What can hang from each mark:
zefib: geke
begef: gilup sifu
geke: gilup kipad sifu
nudu: fufuz kipad
kipad: gafenob
nafafa: begef
gafenob: fufuz kipad nafafa
sifu: begef geke

Known rows, with every way that one mark hangs from another:
begef[gilup sifu]: [ 0.59 -1.49  0.64 -5.01 -1.50 -1.02  1.84 -0.46 -0.79 -0.10  0.40 -3.88
  1.18 -1.14  1.05  4.09 -1.43  0.31 -2.56 -0.90 -1.31  0.69  1.93  5.40
  0.45 -1.37 -1.41 -0.95  1.64 -0.16]
kipad[gafenob[nafafa]]: [ 0.94 -2.43  1.97 -0.31 -0.28  3.09  1.76 -0.30  2.30  1.44 -0.22 -3.51
  2.27  0.69  1.82  2.13 -3.90  0.07 -2.06  0.31 -1.18 -0.30  0.54 -2.23
  0.25  2.41 -2.45 -0.47  1.49 -0.18]
kipad[gafenob]: [ 1.74 -2.65  2.61 -0.51  0.29  2.92  3.34  0.26  1.55  0.15 -0.96 -4.16
  1.88 -0.75  3.02  2.79 -3.67 -0.07 -3.21 -1.10 -2.41  0.76  1.76 -0.60
 -0.77  1.64 -2.18  0.26  0.93  0.11]
zefib[geke[gilup kipad sifu[begef]]]: [-1.28 -1.49  3.33  2.85  2.43  0.41  6.22 -0.46 -1.25 -2.12  1.11 -1.94
  0.24 -5.18  1.73  1.58 -0.87  0.03  0.43  1.59  0.82  4.56  1.14 -1.89
 -3.57 -0.41 -0.67 -0.24  0.86  5.35]
sifu[begef geke[gilup]]: [-1.09 -1.76  2.62  2.05 -0.49  0.89  4.81  0.32 -2.17 -2.56 -1.14 -3.09
 -1.46 -4.19  2.93  3.28 -2.50  0.22 -0.25 -0.65 -2.33  2.25  1.31  1.37
 -1.51  0.70 -2.03  0.33  1.28  4.86]
begef[sifu]: [ 1.29 -2.54  2.26 -3.55 -1.05  1.28  2.91  0.24  0.56  1.57 -0.51 -4.62
  1.52 -1.91  1.82  3.55 -1.29 -0.54 -2.49 -0.44 -2.19  0.09  3.03  4.07
  0.85 -0.43 -1.46 -1.82  1.40 -0.55]
nudu[fufuz kipad[gafenob[nafafa[begef[gilup sifu]]]]]: [ 0.79  1.46  1.07 -1.95 -2.83 -1.04 -0.93 -3.43  0.84  1.87 -0.98 -1.23
  2.64  0.75 -3.63  0.29 -0.84  0.62  0.60 -0.76 -1.32  0.15 -0.69 -1.01
 -0.21 -1.34 -2.50 -1.74  1.20 -0.65]
begef[gilup sifu[geke[kipad[gafenob]]]]: [ 0.06 -0.36 -0.10 -1.52 -0.29 -0.84  2.64 -2.74 -2.84 -1.48  0.07 -1.98
  0.30 -1.91  0.67  1.24 -1.02 -0.86 -0.76 -0.34  1.24  0.85  1.28  1.60
 -2.20 -2.55 -0.95 -0.76  1.48 -0.08]
nudu[fufuz kipad[gafenob[nafafa[begef[sifu]]]]]: [ 1.51  0.56  2.62 -0.37 -2.34  1.11  0.06 -2.64  2.32  3.57 -1.96 -1.98
  2.89  0.08 -3.01  0.13 -0.93 -0.22  0.80 -0.46 -2.19 -0.46  0.35 -2.44
  0.25 -0.43 -2.46 -2.44  0.93 -1.15]
nudu[fufuz]: [ 1.76 -2.33  4.02 -0.02 -1.20  3.14  3.90  0.33  1.24  1.05 -1.51 -5.51
  1.52 -1.94  1.81  4.49 -1.91  0.23 -2.49 -2.32 -2.92  1.14  1.30  1.13
 -1.15  1.81 -3.32 -2.39  0.89  1.68]
zefib[geke[gilup kipad sifu]]: [-1.14 -3.01  3.31  0.92  2.62  0.81  5.56 -1.03 -0.92 -1.42  2.05 -2.58
  0.86 -4.86  2.34  2.41 -0.82  0.53 -1.57  0.72  1.51  4.36  1.66 -2.36
 -3.54 -0.44  0.92 -1.45  1.50  4.61]
zefib[geke[gilup kipad[gafenob[nafafa]] sifu[begef]]]: [-1.36 -1.00  2.44  3.87  2.56  1.39  4.15 -2.01  0.46 -1.72  1.72 -0.83
  1.35 -3.20  0.30 -0.29 -2.67  0.50  1.49  3.32  2.05  2.90 -0.30 -6.17
 -2.67 -0.03 -1.79  0.10  1.44  3.73]
nafafa[begef[gilup sifu[geke[kipad[gafenob]]]]]: [-0.38  1.92  0.30 -1.23 -0.79 -1.55  0.88 -2.47 -2.82 -1.09 -0.49 -0.66
  0.97 -0.86  1.21 -0.74 -0.23 -1.22  0.50 -0.02 -0.60  1.62  0.99  1.97
 -1.83 -1.92  0.85 -0.26  0.82  0.43]
gafenob[fufuz kipad nafafa[begef]]: [-0.19  0.26  0.62  1.02 -0.40  1.13 -0.14 -2.00  2.31  3.97 -1.55 -2.76
  1.26  0.20 -0.39  0.05 -1.71 -1.31  1.08 -0.25 -1.04 -0.38  0.43 -1.66
  1.09  1.76  0.06 -2.13  0.54  1.26]
nafafa[begef[sifu[geke[kipad]]]]: [-0.45  0.80  1.93 -0.59 -1.06 -0.27  2.19 -1.20 -2.11  1.37 -1.75 -1.79
  0.76 -2.15  2.23  0.07  1.22 -2.38  0.41  0.12 -1.54  1.62  2.46  3.08
 -0.88 -0.62  1.88 -2.19  0.75  1.18]
nudu[kipad[gafenob[fufuz]]]: [ 1.38 -2.08  1.94  1.47  0.85  2.49  3.71 -2.69  1.83  1.81 -2.38 -2.96
  0.64 -1.82 -0.74  2.42 -2.29 -1.42 -0.68 -2.19 -1.62 -0.71  1.40 -3.21
 -1.85 -0.13 -3.05 -1.17  0.18  0.41]
zefib[geke[gilup kipad[gafenob[nafafa]] sifu]]: [-1.18 -2.46  2.43  2.04  2.61  1.89  3.54 -2.28  0.55 -1.01  2.87 -1.28
  2.03 -2.87  1.13  0.46 -2.54  1.12 -0.43  2.25  2.98  2.67  0.09 -6.66
 -2.62 -0.06 -0.21 -1.19  1.86  2.92]
zefib[geke[gilup kipad[gafenob[fufuz nafafa[begef]]]]]: [-1.64  0.21  1.90  3.83  1.83  1.89  1.18 -3.10  1.05 -0.15  0.29  0.73
  2.11 -1.02  0.02 -0.96 -2.51 -0.88  2.67  0.63 -0.13  1.94 -0.86 -6.27
 -0.97  0.80  1.45 -0.55 -0.17  3.04]
zefib[geke[gilup kipad]]: [-1.39 -3.08  2.76  1.40  1.67  1.24  5.34 -0.43 -1.28 -1.21  0.45 -2.07
  1.11 -3.20  2.33  3.17 -2.09 -0.19 -1.91 -1.07  0.01  4.62  1.60 -1.73
 -3.05  1.26  1.77  0.16  0.50  4.70]
sifu[geke]: [-0.16 -2.59  2.59 -0.52 -0.95  2.52  3.62 -0.42 -0.80  0.61 -1.63 -4.21
 -0.25 -2.88  3.74  4.05 -2.51 -0.44 -1.57 -1.54 -2.29  0.99  2.25  2.21
 -0.77  1.40 -0.69 -0.93  0.55  1.86]
nafafa[begef[gilup sifu[geke[kipad]]]]: [-1.08  1.68  0.15 -2.35 -1.54 -2.44  1.19 -1.69 -3.44 -0.22 -0.99 -1.05
  0.53 -1.32  1.58  0.49  1.04 -1.52  0.27 -0.29 -0.58  2.10  1.25  4.51
 -1.46 -1.64  1.93 -1.14  1.03  1.58]
gafenob[fufuz kipad nafafa]: [ 0.09 -2.00  0.36  0.91  0.07  2.09  1.65 -2.39  2.41  3.61 -0.90 -3.98
  0.52 -0.66 -1.12  2.21 -2.57 -0.95 -0.01 -0.73  0.60 -0.97  0.90 -2.10
  0.57  1.17 -1.86 -2.62  1.49  0.90]

Rows:
[ 0.87 -2.46  2.78  1.42  2.98  0.86  5.21 -0.65 -0.31 -2.37  2.21 -3.08
  1.42 -3.64  3.10  0.65 -0.78  0.22 -3.14  1.18  1.79  2.67  0.88 -4.07
 -4.09 -0.86 -1.72 -1.94  3.36  3.07]	geke[gilup kipad[gafenob] sifu]
[-1.33  0.15  1.01  6.10  1.05  1.91  3.63 -3.24 -1.12 -1.83 -0.70 -0.53
 -0.69 -2.86 -0.11 -0.40 -2.11 -1.54  3.52  1.26  1.17  0.25 -1.15 -5.36
 -1.97 -0.20 -3.44 -1.36  1.63  3.90]	sifu[begef geke[gilup kipad[gafenob[fufuz nafafa]]]]
[ 0.97 -1.86  1.50  0.72  0.16  3.80  1.30 -2.25  2.94  1.93 -0.44 -3.28
  1.52 -0.33  0.45  2.03 -3.64 -0.74  0.27  0.03 -0.94 -2.12  0.01 -3.02
  1.01  1.14 -3.55 -1.92  1.15 -0.55]	kipad[gafenob[fufuz nafafa]]
[ 0.33 -0.42  1.78 -1.50 -0.15 -0.87  3.58  0.31 -0.33 -1.43  0.63 -3.84
 -0.08 -2.55  2.23  2.85 -1.24  0.69 -0.92  0.95 -1.04  1.81  0.64  3.34
 -1.46 -0.41 -3.51 -0.35  1.85  2.61]	geke[sifu[begef[gilup]]]
[-1.34  1.73 -0.58  3.72 -0.08  0.74  2.52 -3.84 -1.21 -0.96 -1.30 -0.36
 -0.66 -0.79 -1.17 -0.17 -2.22 -1.96  3.91  1.14  1.55 -0.50 -1.45 -2.44
 -1.50 -0.42 -3.60 -0.65  1.06  2.25]	sifu[begef[gilup] geke[kipad[gafenob[fufuz nafafa]]]]
[-0.61 -2.70  2.71  2.30  2.40  1.82  4.85 -1.15 -0.47 -2.07  0.63 -1.45
  1.79 -2.59  1.97  2.03 -3.35  0.00 -1.93 -0.79  0.03  4.00  1.25 -4.42
 -3.49  0.94  0.91  1.18  0.27  3.40]	zefib[geke[gilup kipad[gafenob]]]
[-0.49  0.39  1.73  1.61  2.13  0.04  4.50 -1.82 -0.28 -2.14  0.81 -1.20
  0.89 -2.60  0.64  0.67 -2.22  0.01  1.07  1.68  1.08  3.45  0.36 -1.70
 -3.45 -1.04 -1.73  1.72 -0.02  2.55]	zefib[geke[kipad[gafenob] sifu[begef[gilup]]]]
[-0.99 -0.06  0.96 -0.35 -1.65 -0.22  3.30 -0.47 -2.41 -1.72 -1.73 -2.95
 -1.14 -2.06  2.30  3.63 -2.55 -0.16  0.31 -1.00 -2.34  1.88  0.68  4.09
 -1.17  0.54 -2.37  1.08  0.44  3.34]	sifu[begef[gilup] geke]
[-1.23  0.19  1.86  0.50  1.41 -0.76  4.86 -1.29 -1.23 -1.26  0.51 -1.70
  0.32 -3.08  1.04  1.93 -0.89 -0.39  0.96  1.41  0.86  3.99  0.75  1.06
 -3.18 -0.70 -0.92  0.66  0.10  3.89]	zefib[geke[kipad sifu[begef[gilup]]]]
[ 0.92  0.86  1.22 -0.99 -0.89  2.08 -1.33 -2.68  2.78  2.73 -0.50 -2.11
  2.26  0.30 -0.63 -0.41 -1.67 -1.17  2.19  1.27 -2.19 -2.61  0.41 -0.37
  2.92 -0.87 -2.03 -2.35  0.78 -2.37]	kipad[gafenob[fufuz nafafa[begef[sifu]]]]
[-0.88 -0.70  0.19 -2.48 -1.09 -1.52  3.15 -1.88 -3.37 -0.51 -0.20 -2.41
 -0.28 -2.56  1.04  2.56  0.20 -1.18 -0.82 -0.80  0.89  1.57  1.75  4.00
 -1.85 -2.11 -0.06 -1.65  1.81  1.22]	begef[gilup sifu[geke[kipad]]]
[-0.08 -1.87  1.47  0.90  0.89  0.27  4.02 -1.89 -2.64 -2.26  0.50 -2.14
  0.03 -3.92  1.54  0.93 -1.08 -0.65 -1.19 -0.23  0.95  1.41  1.75 -1.41
 -2.48 -2.20 -0.64 -1.60  2.39  1.52]	begef[sifu[geke[gilup kipad[gafenob]]]]
[-1.82  1.04  0.80  1.27 -0.52 -0.38  0.79 -3.30 -1.93  0.54  0.21 -0.44
 -0.03 -3.01 -0.27 -0.81  1.12 -2.00  3.34  1.05  0.68 -0.13  0.17 -0.73
  0.41 -1.78  0.73 -4.09  2.09  2.59]	gafenob[fufuz nafafa[begef[sifu[geke[gilup kipad]]]]]
[-0.68 -1.25  0.44 -4.30 -1.95 -0.83  1.70 -1.52 -2.53 -0.66  0.06 -3.45
 -0.48 -2.66  1.33  4.19 -1.40  0.38 -1.07 -1.12 -1.07  0.33  2.00  5.66
  0.21 -1.83 -0.87 -0.96  1.42  0.10]	begef[gilup sifu[geke]]
[ 0.85 -0.28  2.32  4.72  3.23  1.25  5.55 -1.77  0.16 -2.68  0.96 -2.41
 -0.16 -4.66  0.90 -0.58 -0.37 -1.07  0.95  2.09  1.25  1.13 -0.17 -4.60
 -3.29 -2.07 -4.44 -2.12  2.49  3.79]	geke[gilup kipad[gafenob[fufuz]] sifu[begef]]
[ 0.09  1.12  1.02  1.36  0.83  0.08  0.54 -2.93  0.58  0.15  0.75 -0.44
  2.27 -0.80 -0.82 -1.96 -0.05 -1.60  1.62  1.62  0.52 -0.46 -0.53 -3.49
  0.28 -1.65 -0.77 -2.80  2.35  0.80]	geke[gilup kipad[gafenob[fufuz nafafa[begef[sifu]]]]]
[-0.34  2.81 -0.40 -0.03 -0.10 -0.84  0.38 -4.13 -2.11 -0.70 -0.89 -0.30
  0.18 -1.66 -0.23 -0.86  0.10 -2.13  2.85 -0.28 -0.22 -0.39  0.28  1.11
 -1.00 -3.21  0.01 -1.72  0.56  0.23]	nafafa[begef[gilup sifu[geke[kipad[gafenob[fufuz]]]]]]
[-0.07  1.60  0.06 -0.71 -0.63  0.74 -1.45 -2.35  1.91  0.45 -0.13 -1.36
  1.84  1.46  0.12  0.26 -2.80 -0.21  1.17  0.02 -1.78 -0.93 -1.56 -0.93
  1.25  0.69 -1.64 -0.52  0.66  0.25]	kipad[gafenob[fufuz nafafa[begef[gilup]]]]
[-1.38  0.01  1.77  0.63  0.62  0.28  0.76 -2.39  0.07 -0.12  1.28  0.39
  3.04 -0.65 -0.01 -1.03 -1.83 -0.15  1.21  1.67  0.26  2.48  0.57 -3.61
 -0.48 -0.35  2.18  0.15  0.51  1.25]	zefib[geke[gilup kipad[gafenob[nafafa[begef[sifu]]]]]]
[-0.61 -2.79  1.89 -1.80 -0.75  0.54  3.18 -0.78 -2.23 -1.45  0.47 -3.72
 -0.60 -4.79  2.25  3.86 -1.33  0.49 -1.46 -0.93 -1.20  0.97  2.60  2.78
 -0.06 -1.80 -0.82 -1.98  2.24  1.76]	begef[sifu[geke[gilup]]]
[ 1.11  0.29  3.25  1.76 -1.94  2.02  0.79 -2.13  2.54  3.01 -2.56 -1.84
  2.77  0.82 -1.36  0.42 -1.99 -0.16  0.00 -1.28 -2.60  0.81 -0.46 -4.44
 -1.12  2.14 -2.13 -1.45  0.43  0.84]	nudu[fufuz kipad[gafenob[nafafa[begef]]]]
[ 0.08  2.48 -0.75 -1.04 -0.41 -0.96 -0.76 -3.56  0.34  0.86  0.37 -0.15
  2.20  1.19 -1.54 -1.80 -0.10 -1.85  2.23  1.37  0.63 -1.03 -0.94 -0.68
  0.50 -1.94 -1.04 -2.09  1.63 -0.81]	geke[kipad[gafenob[fufuz nafafa[begef[gilup sifu]]]]]
[ 0.30  2.01 -0.45 -2.66 -1.34 -0.14 -2.34 -3.07  1.39  1.06  0.50 -1.29
  2.04  0.83 -1.38 -0.05 -1.73 -0.32  2.04  0.89 -1.33 -2.03 -0.64  0.98
  2.58 -1.57 -1.94 -1.49  1.17 -1.84]	kipad[gafenob[fufuz nafafa[begef[gilup sifu]]]]
[-0.98  0.87  1.24 -0.97 -2.22  1.44 -0.91 -2.89  0.51  3.17 -1.20 -1.93
  0.14 -2.02  0.03  0.95 -0.36 -1.67  3.86  0.57 -2.09 -2.50  1.17  2.51
  3.03 -1.09 -0.32 -3.52  0.51 -0.63]	gafenob[fufuz nafafa[begef[sifu[geke]]]]
[-1.81  2.03 -1.70 -1.66 -1.85 -1.68 -1.83 -4.51 -0.83  2.22 -0.70 -1.45
 -0.75 -1.08 -2.65  0.23 -0.79 -0.39  3.41  0.16  0.51 -1.18  0.31  1.84
  1.89 -2.21  0.42 -2.58  1.20 -0.03]	gafenob[fufuz kipad nafafa[begef[gilup sifu[geke]]]]
[-0.99  1.39 -1.04 -0.59 -0.98 -1.31 -0.94 -2.75  1.10  2.18 -0.45 -2.00
  0.80  1.11 -1.25  0.56 -1.78 -0.31  0.86 -0.60 -0.21  0.33 -0.62 -0.21
  0.83  0.67  0.08 -1.27  1.09  1.74]	gafenob[fufuz kipad nafafa[begef[gilup]]]
[-0.46 -0.55  2.76  5.21  3.96  1.71  5.51 -2.83  0.45 -2.52  1.11 -1.03
  0.02 -5.47  0.08  0.24 -1.90 -0.53  2.70  1.67  1.08  2.18  0.32 -5.26
 -3.17 -2.20 -2.57 -0.72  0.31  3.76]	zefib[geke[gilup kipad[gafenob[fufuz]] sifu[begef]]]
[-0.94  1.05  0.62 -4.13 -2.55 -1.56 -0.06 -1.35 -2.49 -0.34 -0.65 -2.20
  0.13 -1.66  1.75  2.17 -0.45 -0.01  0.24 -0.78 -2.69  1.11  1.58  6.24
  0.67 -1.41  1.01 -0.62  0.69  0.65]	nafafa[begef[gilup sifu[geke]]]
[ 0.17 -1.95  3.28  0.85  1.07  0.34  5.03  1.14 -0.24 -2.33  1.14 -4.18
 -0.11 -4.51  2.91  2.48 -1.06  0.94 -1.53  1.38 -1.26  2.30  1.07  0.56
 -1.78 -0.40 -3.39 -1.12  2.59  4.26]	geke[gilup sifu[begef]]
[-1.39  1.51  0.01 -1.85 -0.32 -0.72 -0.54 -2.97 -0.06  0.77  0.55  0.54
  3.12  1.33 -1.05 -0.73 -1.99 -0.46  1.75  1.49  0.39  1.79 -0.07 -0.79
  0.05 -0.51  1.96  0.82 -0.15 -0.28]	zefib[geke[kipad[gafenob[nafafa[begef[gilup sifu]]]]]]
[ 0.06  0.72  0.32  1.26  1.07 -0.54  2.87 -1.70  0.19 -1.00  1.28 -1.58
  1.44 -0.24  0.48 -0.78 -1.30 -0.18  0.41  3.36  2.42  1.13 -1.06 -2.52
 -2.55 -0.29 -3.75 -0.51  2.58  2.04]	geke[kipad[gafenob[nafafa]] sifu[begef[gilup]]]
[ 0.09 -1.08  2.98  2.52  2.07 -0.27  6.28  0.52 -1.31 -2.42  1.00 -2.93
  0.29 -4.17  2.65  0.77  0.56 -0.79 -1.41  1.96  1.07  3.56  0.69 -1.14
 -3.71 -0.50 -2.41 -1.64  3.06  5.21]	geke[gilup kipad sifu[begef]]
